What can hang from each mark
K777: K333
K196: K39 K777
K326: K750
K304: K39
K800: K196
K513: K39 K299 K682
K682: K304
K908: K326 K333 K984
K984: K908
K333: K800 K908
K371: K800
K750: K984
K39: K333

Each row was made from one small tree. The marks that hang from a mark follow it in brackets, in the order of their numbers. Every link used is in the known rows. Write each row's tree.
Known rows
K984[K908[K333[K800[K196]]]]: [  2 -18 -16 -13  -2  12  -3 -13 -13   0  -7   7  -9   2   0  17   9  -6
  -9 -12  17  -8  11  -5  15  15   8   2  -3   5   5   2   7 -11 -14   5
 -12  14  -2  -4 -12   6   7  -6 -15   2  -9   6  21]
K750[K984[K908[K333[K800[K196]]]]]: [  4 -17  -7 -13  -6   3  -3 -14 -12   0  -5   6  -2   1  -4  19   2  -8
 -14 -20  26 -14  16  -9  10  19   3   1  -4   2   6   5   4 -17 -10  -3
  -3  15  -5  -7 -13   2   7  -5 -18   2  11  10  19]
K333[K908[K984]]: [  4  -6  -2 -21  -5   2   0  -5  -8  -1 -11   8 -13  -8   1  18   8  -7
 -11 -18   7 -10  10  -3  12   6   4  -7   1   1   2   3  14 -17 -11   0
  -7  21  -5  -6  -6  -2   0  -2 -11  10   8  10  13]
K750[K984]: [  3  -6  -1 -10 -11   2  -2 -11  -9  -1  -3   3   3  -6  -3  17  -1  -8
 -16 -20  20 -13  15  -6   3  16   0  -3  -3   2   2   7   3 -15  -7  -6
   1  16  -5 -10 -10  -1   4   2 -12   5  18  13  10]
K513[K299 K682[K304]]: [ -1   0   0 -24  -1  12 -11   0 -10   4 -12   2 -12  -5   5  38   9  -6
  -8 -12  24  -8  18  -3   8  12   9   1  -9   1  -2   8   5  -8  -9   7
 -10  37  13  -4  -8   1  18 -10   0   8   4  -2   4]
K984[K908[K333]]: [ -1 -18 -14 -16  -2  16  -3 -14 -14  -1  -5   9  -9  -3  -1  14  10  -6
  -9 -11   9 -10   9  -1  10  16   8   5  -3   4   8   1   2  -9 -11   3
 -12  14  -3  -6  -8   0   4  -2 -15   5  -5  10  20]
K371[K800[K196[K39]]]: [  4  -6 -12 -16 -11  11  -2 -10  -1  -3  -3  -5   0   3   2  17   0  -9
  -6  -9  30  -2  18  -5   6   9   1   5 -10  -4  -8   4   9  -7 -18   1
  -6  20  -2 -11 -12   9  14  -8  -9   3 -10   2  13]
K750[K984[K908[K326 K333[K800]]]]: [  2 -17  -8 -12  -7   8  -2 -10  -6  -1  -6   6  -5   2   1  18  -1  -4
 -16 -23  17 -13  16  -7  11  23   2   1  -2   2   9   4   6 -14  -8  -4
  -6  16  -4 -12 -10  -3   8  -2 -17   4  14  10  21]
K333[K800[K196[K777]] K908]: [  7  -7  -8 -19  -4  -1   0  -8  -7   1 -10   5  -7   2  14  23   2  -7
  -5 -17  21  -2  11  -7  25   3   3 -13   1   6  -9   7  21 -17 -17   6
 -12  19   8  -2 -16  13  12 -13 -12   1 -17   3  12]
K513[K39 K299 K682]: [ 10  -3   3 -15 -17  18 -15   2  -8  -1 -13  -1  -8   6  -3  32   1  -6
  -9 -12  27 -12  21   1  13   7   9  -4 -17   3  -6  14  16  -1 -16   5
  -9  46   7  -7  -6   4  14 -11  -2   3   4  -6  11]
K333[K800[K196[K39]] K908]: [  6  -4  -9 -19  -7   2   5  -7  -3  -4  -9   5  -9   1   6  22   0  -4
  -4 -18  25   0  13  -7  19   6   7  -9  -2   6  -6   6  20 -16 -19   6
 -11  19  -2  -4 -14  15  13 -12 -11   2 -13   2  13]
K304[K39[K333[K800[K196[K777]] K908[K326 K984]]]]: [  0 -13  -5 -14 -18   8  -2 -11  -9   1  -8   0  -7   1   2  14   4   6
  -9 -12  18 -13  12  -9  20  11   0   6  -8   3  -4   7  10 -10 -26  -1
 -13  17  -2 -12 -11   5  10 -11 -11   2   3   7  19]
K682[K304[K39[K333[K800[K196] K908[K326 K984]]]]]: [ -5  -3  -3 -26 -12   4   2  -6 -12   2 -13   4 -11 -13   2  21   8   3
  -3 -17  18 -14  14  -8  13  17   6   8  -2  -1   7   0   4 -13 -23   0
  -9  14  -6 -13  -4   7  16 -11 -11   8  12   5  13]
K682[K304[K39]]: [ -5   7  -5 -22 -12  10  -1  -8 -14   1  -9   4  -6 -20   1  18   8   2
  -2 -15  15 -14  14  -1   5  13   8   0  -1   0   6   0  -3  -6 -19  -3
  -5  10  -4 -13  -3   8  11  -6  -7  11   9   5   8]
K750[K984[K908[K326 K333[K800[K196[K777]]]]]]: [  3 -21  -7 -14  -8   6  -2 -13  -7  -1  -6   5  -4   3   5  18   0  -8
 -15 -23  23 -13  17 -10  12  21   2   2  -4   4   5   8   5 -14 -10  -3
  -7  19  -1 -13 -13   0  11  -5 -20   2  10  10  22]
K326[K750[K984[K908[K333[K800[K196[K777]]]]]]]: [  8 -18 -10 -10  -9  -2  -1 -15 -14  15  -8   7  -2   2   9  19  -4 -10
 -16 -14  26 -11  17   2  18  21  -4   2  -9   7   0   9   0 -21 -12  -1
  -9  13  -1  -9  -9   8   4   4 -10   3  -1  12  16]
K333[K800[K196[K39 K777]] K908[K984]]: [  8  -9  -3 -21  -9  -2   2  -9  -6  -1 -10   3 -14   4  11  23   1  -8
  -4 -18  21  -6  14  -8  22   4   2 -10  -4   5  -6  10  25 -17 -22   1
 -10  23   1  -9 -15  10  13 -11 -11   1   1   1  17]
K750[K984[K908[K326 K333[K800[K196[K39 K777]]]]]]: [  1 -20  -6 -16 -10   8   1 -15  -5  -4  -4   4  -4   2   5  18  -3  -7
 -14 -22  24 -13  17  -8  10  22   3   2  -7   5   5   8   6 -14 -14  -5
  -8  20  -2 -15 -13   1  13  -5 -21   1  13   9  23]
K196[K39 K777[K333[K800 K908[K326[K750]]]]]: [ -6 -18 -10 -22 -18  16   7 -19  -2   7  -4   3 -10   1  21  16  -9  -5
  -3  -9   7  -5  17   0  13  14  -1   4  -9   9  -5  14  11  -7 -24  -4
 -16  19  11 -17 -15   8  13   0 -17  -2  -5   6  21]
K777[K333[K800 K908[K326]]]: [ -3 -17 -16 -15  -5   9   5  -5  -1   9 -13   7 -16   3   5  20  -4   1
 -11 -14   8  -4  16  -8  13  18   5   6   3   4   1   6  14 -16 -15   3
 -13  11   5  -6 -14   4   7  -4 -15   0  -9   7  18]
K984[K908[K326]]: [  1 -12 -12 -19  -2  18  -1  -8  -4  -5 -11   9  -7  -3   5  10   6  -1
 -11 -17   8  -6  14   1   7  13   8  -3   1   7  10   2   5  -5 -12   4
 -15  20  -4  -7  -6   0  11   3 -13  12  -5   5  19]
K513[K39[K333[K800 K908]] K682]: [  5  -8  -1 -18 -12  10  -6  -4 -12   3  -7   4  -5   6  -1  18   2  -7
  -9 -12  14  -8  15  -4  22  10   0   2 -17   2  -3   9  18 -12 -16   8
 -12  37   5   1  -1   6  11 -13 -11  -2   7  -2  20]
K333[K800[K196[K39]] K908[K326 K984]]: [  7  -8  -5 -20 -10   1   5  -2   4  -4 -14   3 -18   5   7  21   0  -2
  -8 -23  22  -4  16  -9  19  11   4  -7  -1   7  -2   8  27 -18 -20   4
 -13  25  -5 -16 -12   8  16  -8 -13   5   2  -1  19]
K333[K800[K196] K908]: [  8  -5  -9 -17  -3  -2   3  -4  -5   0 -11   6  -8   1   7  23   3  -5
  -7 -17  23  -1  12  -8  22   5   6 -11   3   5  -6   4  20 -19 -16   8
 -10  18   1  -1 -14  13  11 -12 -10   3 -15   4  12]
K750[K984[K908[K326 K333[K800[K196]]]]]: [  4 -19  -8 -12  -7   6  -1 -11  -6  -2  -7   6  -4   3  -1  19   0  -7
 -16 -23  24 -13  17  -9  11  23   4   2  -3   3   7   6   5 -16 -10  -2
  -7  18  -5 -12 -12   0  10  -4 -20   3  11  10  22]
K908[K326[K750] K333]: [ -4 -25 -15  -4 -11  11   1  -9   1   9  -7   3 -13  -2   8  10  -1  -3
 -18 -10   9  -7  12  -3  12  31   2  17  -7  10   1   7   0 -14  -6   2
 -18  12  -3 -29  -6  -2   4   6 -14   8  -7  11  20]

Write each row's tree
[  1 -24  -6 -18  -7  -3   3  -9  -7   7  -9   6  -3   5  11  20  -2  -6
 -14 -15  18  -8  11 -12  22  18  -3  14  -4   6  -1   6  12 -23 -16   6
 -14  18   3  -5 -12   4  12  -8 -18   0  -6  10  16] : K39[K333[K800[K196[K777]] K908[K326[K750[K984]]]]]
[  8 -10 -11 -15  -5  -2   5   0   2   5 -15   8 -12   5  13  20  -4  -1
 -11 -19  23   1  16  -4  25  13   3  -7   2  10  -3   7  19 -21 -14  10
 -16  18   0  -9 -10  13  13  -6 -10   7 -19   3  15] : K333[K800[K196] K908[K326[K750]]]
[ -2 -22  -6 -21 -19   3   8 -23  -2   0  -7   4  -1  -3  11  16  -7 -12
 -10 -12  30  -8  21  -6   5  13   6   6 -14  11  -7  14   3 -16 -22   1
 -13  23   3 -18 -14  14  12  -5 -20   2  -5   7  18] : K800[K196[K39 K777[K333[K908[K326[K750[K984]]]]]]]
[  3 -30 -11  -3 -14   1  -3  -7  -1  13 -11  -4 -24  10  10  18  -2  -9
 -17 -14  18 -12  16 -11  23  29  -5  16  -9   7  -3  13  13 -20 -11  -1
 -15  18  -1 -33 -10  -3   9   3 -13   4   6   5  26] : K908[K326[K750] K333[K800[K196[K777]]] K984]
[  2 -29  -9  -6 -18   3   0  -9   0  11  -9  -4 -25  10   9  17  -3  -8
 -16 -14  18 -11  17 -11  20  30  -4  17 -12   8  -3  13  13 -19 -14  -2
 -16  20  -3 -36 -11  -2  10   3 -15   2   9   4  26] : K908[K326[K750] K333[K800[K196[K39 K777]]] K984]
[  9 -13   2 -16 -15  12 -14   1 -11   2 -12  -2  -6  14  -3  36   0  -7
 -10  -9  32 -12  21  -7  20  11   5   8 -19   3  -6  14  17  -7 -21  10
 -11  44   9  -3 -10   5  19 -17  -7  -3   2  -7  13] : K513[K39[K333[K800[K196]]] K299 K682]
[  1 -20  -7  -6 -14   3  -4 -13  -9   2  -5  -6 -20   6  -6  20   6 -10
 -11 -10  21 -15  12 -15  13  21   1  13  -9   1  -4   9  14 -17 -16  -4
  -6  16  -6 -24 -15  -1   6  -4 -14  -2  14   4  21] : K908[K333[K800[K196[K39]]] K984]
[  0 -29 -13  -2 -14   3   0 -10   1  11  -7   0 -12   9  13  18  -7  -7
 -18 -15  22  -8  18  -9  21  32  -2  13  -8  10  -4  11   7 -19  -8   1
 -15  14   1 -29 -12   3  11   0 -17   1  -5   8  24] : K908[K326[K750[K984]] K333[K800[K196[K777]]]]
[ -4 -19  -3 -24 -16  12   4 -17  -6   2  -2   2  -8   1  21  15  -4  -6
  -3 -10   5  -9  11  -4  17  14  -7  10 -13   8  -3  10  12  -9 -25  -4
 -17  22   7 -16 -13   3  14   1 -17  -2   4   6  20] : K196[K39[K333[K800 K908[K326[K750] K984]]] K777]
[  0 -27 -13  -4 -16   5   3 -12   2   8  -6  -1 -12   8  13  16  -8  -5
 -16 -14  23  -7  18  -8  19  32  -3  15 -11  11  -4  12   7 -18 -12   0
 -16  15   0 -31 -13   5  13   0 -18   0  -3   7  25] : K908[K326[K750[K984]] K333[K800[K196[K39 K777]]]]
[ -5   0  -3 -25 -10   5   1  -7 -16   6 -11   4 -12 -15   1  22  10   3
  -2 -16  12 -16  12  -6  13  15   5   7  -1  -3   8  -1   3 -12 -22  -2
  -7  11  -4  -9  -3   4  12  -9  -9   7  14   5  11] : K682[K304[K39[K333[K800 K908[K984]]]]]
[  1 -24  -7 -18 -12   0   3 -18  -5   6 -12   4  -6  -2  11  16  -1 -14
 -14 -11  27  -9  19  -8  10  12   4   5  -8   9  -8  13   5 -18 -16   5
 -13  23   5 -15 -12   9   7  -6 -16   4  -8   7  16] : K800[K196[K777[K333[K908[K326[K750] K984]]]]]
[ -3 -21  -5 -20  -6   2   5  -9  -6   5  -9  10  -2  -4   4  14   0  -4
 -16 -14   9 -10  10  -7  13  20   0  17  -4   4   6   1   5 -20 -12   4
 -12  18  -4  -6  -5  -3   5   0 -18   5   0  16  15] : K39[K333[K908[K326[K750[K984]]]]]
[ -2 -21 -11 -17  -9   6   0 -12  -8  14  -9   4 -13   3  20  19  -2  -8
  -9 -11   6  -9  14  -4  19  13  -3   3  -3   5  -4  12  11 -14 -15  -2
 -14  16  15 -12 -13   2   7  -1 -14   1  -3   7  19] : K196[K777[K333[K800 K908[K326[K750] K984]]]]
[ -4 -10  -6 -20 -14  12   5 -14  -5  -5  -2   3  -5  -3   2  15   0  -2
  -4 -10   9  -6   9  -5   8  14   2  10  -8   5   1   4  11  -9 -24  -1
 -12  17  -4  -8 -12   5  10  -2 -15  -1   1   7  14] : K196[K39[K333[K800 K908]]]
[ -6   1  -5 -25 -10   7   1  -7 -16   4 -10   6  -8 -17   2  20   8   4
  -1 -14  12 -13  12  -5  13  15   6   6   0  -2   7  -2   2 -11 -22   0
  -8  10  -3  -7  -4   7  12 -11 -10   6   7   6  10] : K682[K304[K39[K333[K800 K908]]]]
[  0 -16 -16 -13  -1  16  -5 -12 -14   2  -7   7 -11   1   2  17   9  -4
  -9 -12  10  -8   9  -3  14  16   7   2  -2   3   7   0   7  -9 -12   2
 -12  12  -1  -3 -11   2   6  -3 -14   3  -7   7  21] : K984[K908[K333[K800]]]
[  0 -20  -7 -16  -5   1   3  -5  -7   8 -10   7  -6   4   8  18  -1  -1
 -14 -16  10  -8  10  -9  21  21  -3  14  -1   5   4   3  12 -21 -13   4
 -13  15   0  -4  -9   0   8  -2 -15   1  -2  12  16] : K39[K333[K800 K908[K326[K750[K984]]]]]
[  3 -17  -6 -14  -9   5   0 -17 -10  -2  -4   5  -2   1  -4  19  -1  -8
 -13 -20  26 -14  16  -7   8  20   4   2  -7   2   6   6   4 -15 -14  -4
  -4  16  -6  -9 -13   3   8  -4 -19   0  14  10  20] : K750[K984[K908[K333[K800[K196[K39]]]]]]
[ -2 -27  -7  -7 -16   7  -1  -9   3   0  -7  -7 -23   9   5  17   1  -8
 -14 -17  16 -12  15 -16  15  26   0  14  -8   6  -3  12  17 -14 -14  -4
 -14  22  -2 -35 -13  -4  14  -3 -17   1  14   1  27] : K908[K326 K333[K800[K196[K39 K777]]] K984]
[  6  -8   8 -32 -11  10 -10   5 -15   4 -18   4 -15  -1  -1  40   7  -7
  -6 -14  21 -18  19  -4  17  13  10   9 -15  -3   5   8  14 -10 -20   8
 -10  48   6  -3   0  -1  17 -18 -10   2  16  -3  12] : K513[K39[K333[K908[K984]]] K299 K682[K304]]
[  1 -23  -7 -18 -12  -1   3 -19  -4   5 -10   5  -1  -2  12  17  -4 -13
 -14 -13  30  -9  19  -9  10  13   4   4  -8  10  -8  13   2 -20 -15   4
 -12  21   7 -13 -14  11   9  -7 -18   3  -8   9  17] : K800[K196[K777[K333[K908[K326[K750[K984]]]]]]]
[  9 -10  -9 -15  -6  -4   5  -1   3   5 -15   7 -10   5  12  21  -5  -2
 -13 -23  26   0  17  -5  24  15   2  -7   1   8  -2   7  20 -23 -12   7
 -14  18  -2  -9 -11  11  13  -6 -11   7 -12   4  16] : K333[K800[K196] K908[K326[K750[K984]]]]
[ -2 -18 -15 -18  -9   7   8 -10   2   5 -12   5 -14   4   3  19  -5  -2
 -10 -14  19  -3  19 -10  12  17   8   6  -2   7  -1   8  14 -17 -19   5
 -14  15   3  -9 -15   9  10  -8 -17   0 -11   6  19] : K777[K333[K800[K196[K39]] K908[K326]]]
[ 11 -11  -7 -16  -7  -6   3   1   0   6 -17   5 -19   7  10  22  -1  -4
 -13 -22  23  -3  17  -6  26  13   1  -6  -1   6  -2   8  23 -24 -15   7
 -14  22  -4 -13 -10   8  11  -5  -9   7  -3   2  18] : K333[K800[K196] K908[K326[K750] K984]]
[ -2 -22  -1 -22 -17   2   6 -22  -4  -3  -6   2  -2  -2  11  13  -2 -12
  -9 -10  26 -10  15  -8   8  12   2  10 -14  10  -6  13   5 -15 -23   3
 -15  27   0 -17 -12  10  12  -4 -18   2  -3   6  17] : K800[K196[K39[K333[K908[K326[K750] K984]]] K777]]
[  5 -16 -10 -10 -10   1  -1 -13 -14  15  -8  10  -3  -2   3  15  -2  -8
 -17 -14  20 -12  15   5  12  23  -2   4  -8   5   6   6  -4 -19 -10  -1
  -8  12  -6  -8  -5   3  -1   9 -10   6   4  15  15] : K326[K750[K984[K908[K333]]]]
[ -5  -1  -5 -26 -10   4   2  -9 -15   3 -11   5  -6 -16   2  21   8   3
  -1 -15  19 -13  13  -6  13  14   8   6  -2  -1   5  -1   1 -13 -23   3
  -7  11  -4  -7  -6  10  14 -13 -11   6   4   6  10] : K682[K304[K39[K333[K800[K196] K908]]]]
[ -5 -19 -11 -18  -8  12   1 -13  -7   9  -7   5 -10   1  20  18  -1  -7
  -8 -11   5  -7  14  -7  16  12  -1   0  -1   7  -6  11  11  -9 -15   0
 -14  16  17 -10 -16   3   9  -4 -16  -1  -9   7  18] : K196[K777[K333[K800 K908[K326]]]]
[  3 -28 -11  -2 -13  -1  -2  -5   0  12 -12  -3 -25  10   4  18   0  -7
 -19 -14  20 -11  16 -11  20  30  -3  16  -8   6  -1  12  12 -22 -10   0
 -14  17  -6 -32  -9  -3   7   4 -12   5   7   5  25] : K908[K326[K750] K333[K800[K196]] K984]
[ -5 -19  -9 -21 -18  13   8 -19  -3   8  -3   4  -9   2  20  18 -11  -5
  -6 -12  10  -7  17  -1  13  17  -2   4 -11   9  -4  13  10  -9 -24  -6
 -14  18  10 -17 -16   6  13   0 -18  -4   2   6  21] : K196[K39 K777[K333[K800 K908[K326[K750[K984]]]]]]
[  0 -23  -4 -21  -6   0   1  -8  -7   3 -11   3  -9   6   8  18   4  -6
 -11 -14  14  -9  10 -15  21  14  -2  13  -3   4  -1   6  16 -20 -17   6
 -14  21   2  -9 -11   0  12  -8 -17   1  -1   7  18] : K39[K333[K800[K196[K777]] K908[K326 K984]]]
[ -3 -11  -5 -15 -19  11  -1 -10  -8   0  -8   3  -8  -6  -4  10   4   8
 -10 -14  12 -15  11  -5  13  12   1   9  -9   2   0   4   4  -9 -24  -2
 -12  16  -8 -13  -6   0   5  -6 -10   6   8  11  17] : K304[K39[K333[K908[K326 K984]]]]
[ -1 -26  -9  -5 -14   5  -2  -7   0  11 -10   0 -23   2   3  13   2  -7
 -20 -14   9 -14  13  -7  12  31  -2  19  -8   6   4   8   6 -19  -7  -3
 -14  17  -9 -34  -4  -9   2  10 -13   9  13   9  24] : K908[K326[K750] K333 K984]
